Every row comes from one small tree of marks. Brackets hold a mark, then the marks that hang from it, in alphabetical order. Every link used is in the known rows. Which tree was each row made from?
Known rows:
{funut tedo}: [-0.81 -3.27  2.56 -1.51 -0.54  0.12 -2.76 -0.99  0.94  1.87  2.96  1.98
  0.56  0.96 -0.54  0.75 -0.23  2.04 -1.55]
{kesi nozala {serad {pena bovugod {gimas gopez}}}}: [-0.60 -3.20  3.47 -0.70 -0.82 -1.94 -2.40 -0.19 -2.74  0.12  1.43  2.16
 -2.39 -2.46  0.01  2.01 -1.28 -0.42 -2.33]
{bovugod {pena {gimas gopez} serad}}: [ 0.11 -3.50  2.65 -2.34 -1.16 -0.95 -4.72  0.25  1.51  1.20  1.36  2.14
  0.86 -3.71 -1.89  0.69 -2.59  1.24 -2.45]
{serad kesi {pena bovugod gimas}}: [-0.04 -3.70  3.60 -3.15 -1.18 -1.01 -3.80 -0.01 -0.66  1.80  1.75  2.82
 -0.13 -3.68  0.09  2.77 -0.51 -2.00 -3.20]
{gimas gopez {pena serad}}: [ 1.25 -4.48  3.01 -1.04 -0.55 -0.85 -4.76  0.86  1.70 -3.35  3.10  1.53
 -1.07 -0.66 -0.65  2.82 -2.87  1.16 -1.51]
{serad {kesi nozala} {pena gimas}}: [-1.69 -2.66  3.41 -2.58 -0.68 -2.65 -4.16  0.68 -1.02  0.93  0.98  2.21
 -1.30 -2.62 -1.03  2.07 -0.48 -2.21 -2.34]
{gopez {gimas {pena bovugod {serad {kesi nozala}}}}}: [-1.11 -3.81  2.90 -1.84 -0.29 -0.19 -2.70 -1.84 -0.56 -3.69  1.62  2.52
 -1.72 -2.56  0.65  2.07 -3.17 -1.78 -2.23]
{funut nozala}: [-1.29 -3.09  2.91 -2.57 -0.50  0.37 -2.86  0.17  1.22  1.98  2.07  2.20
  1.07  1.13  0.06  1.38 -1.07  0.54 -1.22]
{bovugod {pena gimas}}: [-0.21 -2.78  3.03 -2.70 -0.38 -1.44 -3.69  0.37  1.41  2.22  1.02  2.15
  1.29 -2.61 -1.49  0.33 -1.26  1.37 -2.36]
{funut {nozala {kesi {serad {pena bovugod gimas}}}} tedo}: [-0.02 -7.21  2.29 -1.29 -1.09  0.28 -3.35 -1.34  0.88  3.02  3.15  2.12
  2.32  0.93  0.29  1.57 -0.43 -0.67 -2.24]
{funut {nozala {kesi {serad {pena gimas}}}} tedo}: [-0.27 -7.01  2.18 -1.43 -1.18 -0.30 -3.60 -0.81  0.88  3.37  2.97  1.86
  2.09  1.42 -0.14  1.47 -0.54 -0.50 -2.15]
{kesi nozala {serad pena}}: [-0.74 -1.99  3.30 -0.94 -0.58 -2.56 -2.33  0.89 -1.42  2.21  1.00  2.07
 -2.36 -0.89 -0.68  1.97 -0.87  0.48 -2.03]
{nozala {kesi {serad {pena bovugod}}}}: [ 1.90 -3.90  3.03 -1.89 -0.95 -0.85 -2.81 -0.47 -1.20  4.66  1.58  2.15
  0.15  0.07  0.26  3.36  0.28  1.11 -2.44]
{gopez {gimas pena}}: [-0.70 -3.77  2.90 -2.23  0.04 -1.10 -2.46 -0.98 -0.54 -3.13  1.52  1.96
 -1.35 -0.94  0.26  1.88 -2.64 -0.59 -2.10]
{gimas gopez {pena bovugod {serad {kesi nozala}}}}: [ 1.09 -4.67  3.29 -0.78 -0.46  0.46 -4.35 -0.46  1.47 -2.92  3.47  2.02
 -1.34 -1.76  0.35  2.90 -2.89 -0.16 -1.62]
{gopez {gimas {pena {serad kesi}}}}: [-0.86 -4.00  2.77 -2.46 -0.70 -0.76 -3.30 -0.89 -0.46 -2.14  1.53  2.23
 -1.68 -2.00  0.03  2.18 -3.33 -1.26 -2.47]
{pena bovugod}: [ 0.03 -1.71  3.44 -2.07 -0.27  1.34 -1.64 -1.67 -0.09  0.59  2.33  2.84
  0.43 -1.12  1.05  1.93 -0.31  1.51 -1.63]
{funut nozala tedo}: [-1.53 -5.03  2.27 -1.61 -0.51  0.76 -3.01 -0.75  2.45  1.96  3.32  2.05
  1.98  1.96 -0.19  0.45 -0.87  0.52 -1.34]
{nozala {kesi {serad {pena {gimas gopez}}}}}: [ 1.71 -4.62  2.97 -1.97 -1.35 -1.50 -3.53 -0.28 -2.17  4.06  1.65  1.64
 -0.32 -0.09 -0.14  3.27 -0.24  0.91 -2.49]

Write each row's tree:
[ 0.72 -3.41  3.49 -1.69 -0.65  0.04 -4.19 -0.01  1.90 -1.62  2.56  2.77
 -0.32 -2.21  0.26  2.99 -1.73  0.13 -2.23] => {gimas {pena bovugod {serad kesi}}}
[-1.23 -3.46  3.30 -2.33 -0.72 -2.34 -4.29  0.46 -1.24  0.58  1.53  1.85
 -1.56 -2.42 -0.92  2.12 -1.09 -2.26 -2.24] => {serad {kesi nozala} {pena {gimas gopez}}}
[-1.05 -1.95  3.15 -2.35 -0.15 -2.11 -3.57  1.13  0.80  2.87  1.34  2.26
 -1.11 -1.08 -1.00  2.25 -0.33 -1.33 -1.91] => {serad {kesi nozala} pena}
[-1.08 -1.54  3.17 -1.94 -1.38  1.78 -3.21 -1.93 -0.20  1.33  1.99  3.28
 -0.99 -3.11  0.51  2.21 -1.45 -0.01 -1.87] => {pena bovugod {serad {kesi nozala}}}
[-2.02 -2.61  3.48 -2.28 -2.04  1.04 -4.01 -2.62 -2.76 -1.37  1.55  3.21
 -1.23 -5.33  0.50  1.88 -1.63 -1.28 -2.51] => {pena bovugod gimas {serad {kesi nozala}}}
[-1.32 -3.76  3.36 -1.91 -2.13  1.43 -4.21 -2.83 -2.97 -1.70  2.33  2.72
 -1.63 -4.98  0.58  2.03 -2.48 -1.33 -2.34] => {pena bovugod {gimas gopez} {serad {kesi nozala}}}
[-0.76 -3.85  2.67 -2.14 -0.43 -1.03 -3.06 -0.90 -0.33 -3.66  1.43  2.20
 -1.45 -1.84 -0.05  2.08 -3.16 -0.76 -2.23] => {gopez {gimas {pena serad}}}
[ 0.82 -3.98  3.38 -2.13 -1.92 -2.04 -3.31  1.08 -2.28  3.24  1.62  1.95
 -1.78 -1.99 -0.49  2.56 -1.57  0.62 -3.31] => {kesi {serad {pena {gimas gopez}}}}
[-0.19 -2.09  3.20 -2.54 -1.81  2.06 -3.43 -1.70  0.06  2.66  2.30  3.35
 -0.43 -3.21  0.58  2.52 -1.60  0.34 -2.40] => {pena bovugod {serad kesi}}
[-0.55 -2.25  3.36 -2.06 -0.02 -1.03 -2.91  0.05  0.81  1.90  1.73  2.75
 -0.64 -2.05  0.00  2.48 -0.31 -1.72 -2.00] => {serad {kesi nozala} {pena bovugod}}
[ 1.24 -4.66  3.13 -1.45 -0.95 -0.52 -5.14  0.73  1.49 -1.13  3.24  1.56
 -1.40 -0.89 -0.57  3.00 -3.02  0.53 -1.84] => {gimas gopez {pena {serad kesi}}}
[ 0.12 -3.76  2.79 -2.77 -1.54 -0.63 -5.10  0.20  1.29  3.55  1.49  2.17
  0.48 -3.87 -1.73  0.81 -2.79  0.55 -2.78] => {bovugod {pena {gimas gopez} {serad kesi}}}
[ 1.69 -3.73  2.93 -2.03 -1.02 -1.42 -3.11  0.03 -1.19  5.25  1.46  1.92
 -0.02  0.49 -0.16  3.27  0.26  1.32 -2.39] => {nozala {kesi {serad pena}}}
[-1.18 -2.45  3.40 -1.09 -0.91 -2.92 -2.75  0.60 -2.69  0.98  0.73  2.04
 -2.56 -1.95 -0.72  1.81 -0.95 -0.07 -2.32] => {kesi nozala {serad {pena gimas}}}
[ 1.14 -4.24  3.47 -1.93 -1.81 -1.26 -2.80  0.32 -2.13  2.72  1.93  2.32
 -1.40 -2.59  0.19  2.73 -1.49  0.39 -3.39] => {kesi {serad {pena bovugod {gimas gopez}}}}
[-0.46 -3.39  2.76 -2.40 -1.24 -0.96 -4.92  0.01  1.18  2.63  1.35  2.12
  0.14 -3.83 -1.82  0.56 -2.67  0.30 -2.37] => {bovugod {pena {gimas gopez} {serad {kesi nozala}}}}
[-1.10 -3.55  2.91 -2.32 -2.25 -0.37 -4.89 -0.83 -2.53 -2.38  1.81  2.02
 -1.31 -3.55 -0.85  1.88 -2.47  0.54 -2.24] => {pena {gimas gopez} serad}
[ 0.43 -4.11  3.19 -1.99 -0.51 -1.41 -3.31  0.14 -0.31 -2.93  2.05  2.40
  0.35 -3.11 -0.16  2.53 -0.73 -0.72 -2.42] => {serad {pena bovugod {gimas gopez}}}
[-2.61 -2.18  3.20 -2.68 -2.25 -0.68 -4.93 -1.14 -2.96 -0.16  1.00  2.49
 -1.86 -4.00 -0.85  1.61 -1.76 -0.69 -2.38] => {pena gimas {serad {kesi nozala}}}
[-0.03 -3.88  3.01 -2.29 -0.63 -2.58 -3.92  1.14 -0.39 -2.05  1.62  1.90
 -0.14 -2.15 -1.07  2.33 -0.83 -0.35 -2.33] => {serad {pena {gimas gopez}}}
[-0.94 -2.57  2.89 -2.59 -1.11 -1.13 -4.79  0.10  1.33  2.71  0.81  2.47
  0.46 -4.06 -1.90  0.50 -2.16  0.36 -2.55] => {bovugod {pena gimas {serad {kesi nozala}}}}
[-0.47 -4.19  3.34 -2.52 -2.61  1.82 -4.44 -2.55 -2.70 -0.56  2.60  2.80
 -1.13 -5.12  0.67  2.38 -2.58 -0.92 -2.82] => {pena bovugod {gimas gopez} {serad kesi}}
[ 1.87 -4.78  3.07 -1.82 -1.25 -0.96 -3.18 -0.79 -2.11  3.69  1.87  1.88
 -0.15 -0.54  0.32  3.31 -0.21  0.67 -2.56] => {nozala {kesi {serad {pena bovugod {gimas gopez}}}}}
[ 0.25 -3.50  2.92 -2.45 -0.47 -1.18 -3.86  0.24  1.28  1.95  1.55  1.81
  0.99 -2.37 -1.44  0.38 -1.88  1.38 -2.27] => {bovugod {pena {gimas gopez}}}
